Each row comes from the steps of one walk. Every step used is in the known rows, and no mark comes twice. Write the walk behind each row, first mark first.
(in the rows, 100 means zero)
Known rows:
e-z-c-k-b: 94  96  84  61  104  96  91  93  116  109  121  88  61  96  112  110  103  52  86  94  103  83  105  66  95  81  83  103  63  92
d-z-c: 100  105  93  69  104  112  123  102  106  98  91  94  120  105  89  87  99  112  75  96  109  94  94  110  94  102  117  83  91  97
b-k-r: 87  87  97  113  90  108  82  90  102  107  96  103  94  100  87  99  114  121  110  102  95  112  99  80  100  107  102  90  119  103
r-z-e: 98  99  95  88  103  91  95  116  90  99  76  102  119  122  114  123  91  112  107  95  92  91  106  145  106  89  128  110  118  94
r-k: 93  95  98  101  99  99  116  90  90  87  80  103  110  111  114  88  112  100  104  100  90  108  110  134  116  125  96  92  116  105
k-b: 75  95  91  83  86  116  95  91  99  106  103  87  107  97  90  97  105  106  108  115  98  111  110  101  100  96  105  103  108  102
j-b-k-r-z-e: 105  93  104  113  104  74  88  121  96  116  98  101  113  98  102  125  80  95  114  98  71  92  97  80  109  103  118  115  116  103
e-z-x: 106  124  87  100  91  115  105  88  79  102  97  124  103  112  96  87  97  116  107  91  121  100  97  113  89  97  87  103  88  92
z-c-k-a: 88  84  88  105  108  122  92  97  113  96  123  87  80  85  114  113  101  74  83  99  106  108  117  81  108  72  97  88  96  91
e-z-r-k-b-j: 121  112  114  104  76  88  107  97  95  95  94  82  55  105  111  94  121  77  121  96  88  79  89  111  85  125  85  119  84  114
k-r-z-d: 84  88  96  96  110  79  100  114  74  93  76  107  113  103  110  121  130  127  110  105  83  89  104  127  100  86  126  120  106  85
z-r-k-a: 95  102  96  133  72  128  119  98  98  87  101  90  97  99  115  100  127  106  117  105  94  105  108  115  105  124  107  107  105  95
c-k-r-z: 75  75  97  105  98  89  78  114  96  104  83  102  106  101  121  138  134  82  98  99  99  98  114  95  117  98  103  115  96  91
k-a: 81  88  92  119  85  115  99  89  103  94  99  97  103  97  91  104  111  116  113  112  102  133  113  111  96  85  102  95  110  100
d-z: 94  102  96  87  93  94  118  104  106  96  83  102  123  112  84  84  113  118  100  100  114  110  89  113  87  109  102  87  97  103
e-z-x-j: 118  124  103  117  110  116  99  86  81  96  113  120  101  107  94  90  63  124  100  93  130  112  106  115  91  88  75  107  100  100
e-z-b-j: 130  111  110  79  110  63  85  92  138  94  94  118  64  116  98  94  99  92  113  96  118  96  87  118  79  94  91  98  78  118
d-z-x-j-b: 119  125  117  120  119  108  129  105  81  103  129  107  151  84  83  78  37  112  82  99  121  110  91  88  94  104  85  102  107  113
c-k-r: 72  80  89  106  99  101  91  90  112  103  113  104  112  95  111  105  121  87  101  102  103  106  109  84  109  101  92  100  110  97
x-j: 99  92  110  109  116  119  100  86  104  88  106  101  123  102  91  92  79  124  98  108  114  128  116  121  110  92  93  94  130  110
z-x-j-b-k: 125  114  122  137  119  130  99  95  78  105  137  106  115  83  88  84  32  111  91  94  113  114  100  69  115  93  83  89  128  118
d-z-c-k: 98  97  92  71  118  98  111  107  115  100  111  92  104  98  106  97  99  76  66  89  115  84  93  85  99  98  102  78  83  96
x-z-e: 102  114  98  88  113  90  88  98  124  92  98  109  123  111  100  92  85  109  104  102  99  108  97  134  96  84  110  100  103  82
c-k-r-z-b: 85  88  91  88  113  75  73  119  126  109  102  106  95  104  126  139  122  78  99  101  109  79  112  81  114  101  114  122  80  93
r-k-c: 104  92  94  94  90  99  109  92  94  94  73  115  95  102  107  91  107  87  85  106  75  90  110  126  111  112  100  89  113  97
d-z-r-k-a: 100  111  97  128  72  102  136  108  98  89  97  83  93  103  103  92  125  105  113  104  103  99  88  106  84  133  104  104  86  95
x-z: 92  104  105  94  100  100  88  93  125  90  84  109  120  104  92  94  120  112  96  108  106  124  103  126  107  89  96  94  90  83
d-z-x-j-b-k: 129  122  124  132  120  104  115  108  78  109  134  101  113  86  78  77  32  109  84  91  119  106  79  58  93  104  80  85  108  119
j-b-k-a: 102  87  106  133  90  99  97  97  110  104  114  98  87  83  83  100  93  92  113  108  90  135  99  60  104  91  85  85  106  112
z-d: 96  99  93  87  123  98  117  92  92  86  102  113  114  106  101  84  112  130  107  106  98  99  97  129  97  83  117  89  120  96
r-z-x-j-b: 116  113  119  130  116  121  105  121  65  103  107  106  146  88  105  116  53  108  83  98  109  108  115  111  126  91  94  119  115  106

Which walk is each row?
94  89  107  115  93  99  99  93  110  113  109  108  118  82  83  93  101  103  110  107  85  118  94  59  111  112  95  96  113  111
j-b-k-r
82  107  92  118  83  124  90  114  56  109  78  109  129  100  105  124  108  128  100  98  100  92  114  116  108  104  121  127  103  84
k-r-z-x
106  106  86  68  99  108  108  87  114  98  91  112  95  112  98  97  112  102  91  92  106  101  105  116  98  90  98  94  80  92
e-z-c
103  110  90  80  107  80  120  106  106  96  100  101  127  119  89  86  76  116  107  98  106  93  84  122  76  102  117  92  111  100
d-z-e
84  93  89  97  97  89  89  114  90  104  81  102  127  114  106  128  100  116  112  101  83  89  110  132  102  98  131  126  118  88
k-r-z-e
101  93  119  104  96  84  97  95  79  91  87  75  72  96  106  91  94  79  110  102  77  98  103  122  100  115  91  101  117  122
r-k-b-j
112  84  96  94  87  111  82  91  105  109  86  112  78  99  84  95  100  104  85  102  88  97  96  87  103  88  102  66  115  102
b-k-c
111  113  128  109  87  99  88  105  107  89  95  72  79  89  109  93  117  80  105  102  84  90  91  118  100  117  98  115  84  96
x-z-r-k-b-j
97  79  112  100  108  91  77  98  102  100  114  76  71  88  107  101  98  60  101  102  99  97  104  84  97  84  84  94  110  121
c-k-b-j
109  106  89  81  116  67  118  90  100  86  96  124  87  116  100  86  121  119  116  99  101  99  89  123  81  83  93  97  90  91
e-z-d
80  87  86  88  108  123  94  93  113  106  120  96  110  89  114  109  112  83  78  97  98  90  115  82  115  94  107  96  101  90
z-c-k-r
97  82  110  116  89  84  88  115  94  116  80  102  111  89  94  128  115  94  106  104  77  109  100  71  121  108  104  110  100  105
j-b-k-r-z
134  104  90  68  98  70  75  88  142  114  99  130  37  113  88  98  97  88  96  99  106  79  84  68  80  87  90  82  66  99
e-z-b-k-c
96  87  101  108  112  73  82  115  72  99  80  103  73  103  100  121  122  128  112  97  80  88  94  99  99  89  122  104  107  91
b-k-r-z-d
97  90  115  94  91  103  87  97  95  100  97  78  89  91  88  95  98  94  111  109  91  108  103  112  93  90  99  99  116  121
k-b-j
97  110  100  76  109  123  92  96  125  92  92  100  117  96  97  97  106  108  73  101  103  107  107  124  113  83  110  91  81  76
x-z-c
87  95  88  61  110  99  109  108  109  109  122  71  86  88  104  100  91  63  75  97  107  77  94  61  90  93  99  93  74  96
d-z-c-k-b
125  117  114  141  106  98  95  91  86  116  138  119  93  83  85  92  49  107  105  94  108  111  92  50  92  102  64  114  95  110
e-z-x-j-b-k-r
113  112  119  103  80  89  123  115  87  95  95  66  83  96  100  86  110  83  109  98  92  74  78  107  79  137  106  107  93  119
d-z-r-k-b-j
81  79  92  126  100  103  90  94  114  95  115  94  84  93  107  110  114  79  106  103  108  125  112  83  102  79  85  91  102  98
c-k-a
124  91  98  76  101  82  64  119  118  114  75  113  56  107  101  128  100  91  86  100  96  73  97  83  108  87  120  90  83  96
r-z-b-k-c
99  114  90  89  73  100  117  93  102  100  96  90  74  110  114  96  131  88  123  102  93  82  97  102  94  131  92  124  75  95
e-z-r-k-b
98  108  97  107  86  131  124  95  97  89  90  99  121  113  121  87  129  109  107  99  97  92  102  128  118  136  113  101  114  98
z-r-k
78  98  97  93  92  98  108  92  84  97  92  81  94  102  109  94  104  88  112  110  81  97  111  110  109  120  96  108  106  104
r-k-b
99  110  95  90  78  122  127  107  113  97  100  99  137  109  90  85  127  126  101  101  118  95  80  109  88  120  117  95  95  98
d-z-r
105  98  87  71  112  98  99  90  123  99  110  108  76  107  116  105  111  67  79  85  111  92  102  89  104  84  81  88  73  92
e-z-c-k
117  119  119  139  110  102  109  105  79  114  138  103  118  77  74  82  35  113  91  96  110  107  81  45  88  113  81  104  107  114
d-z-x-j-b-k-r
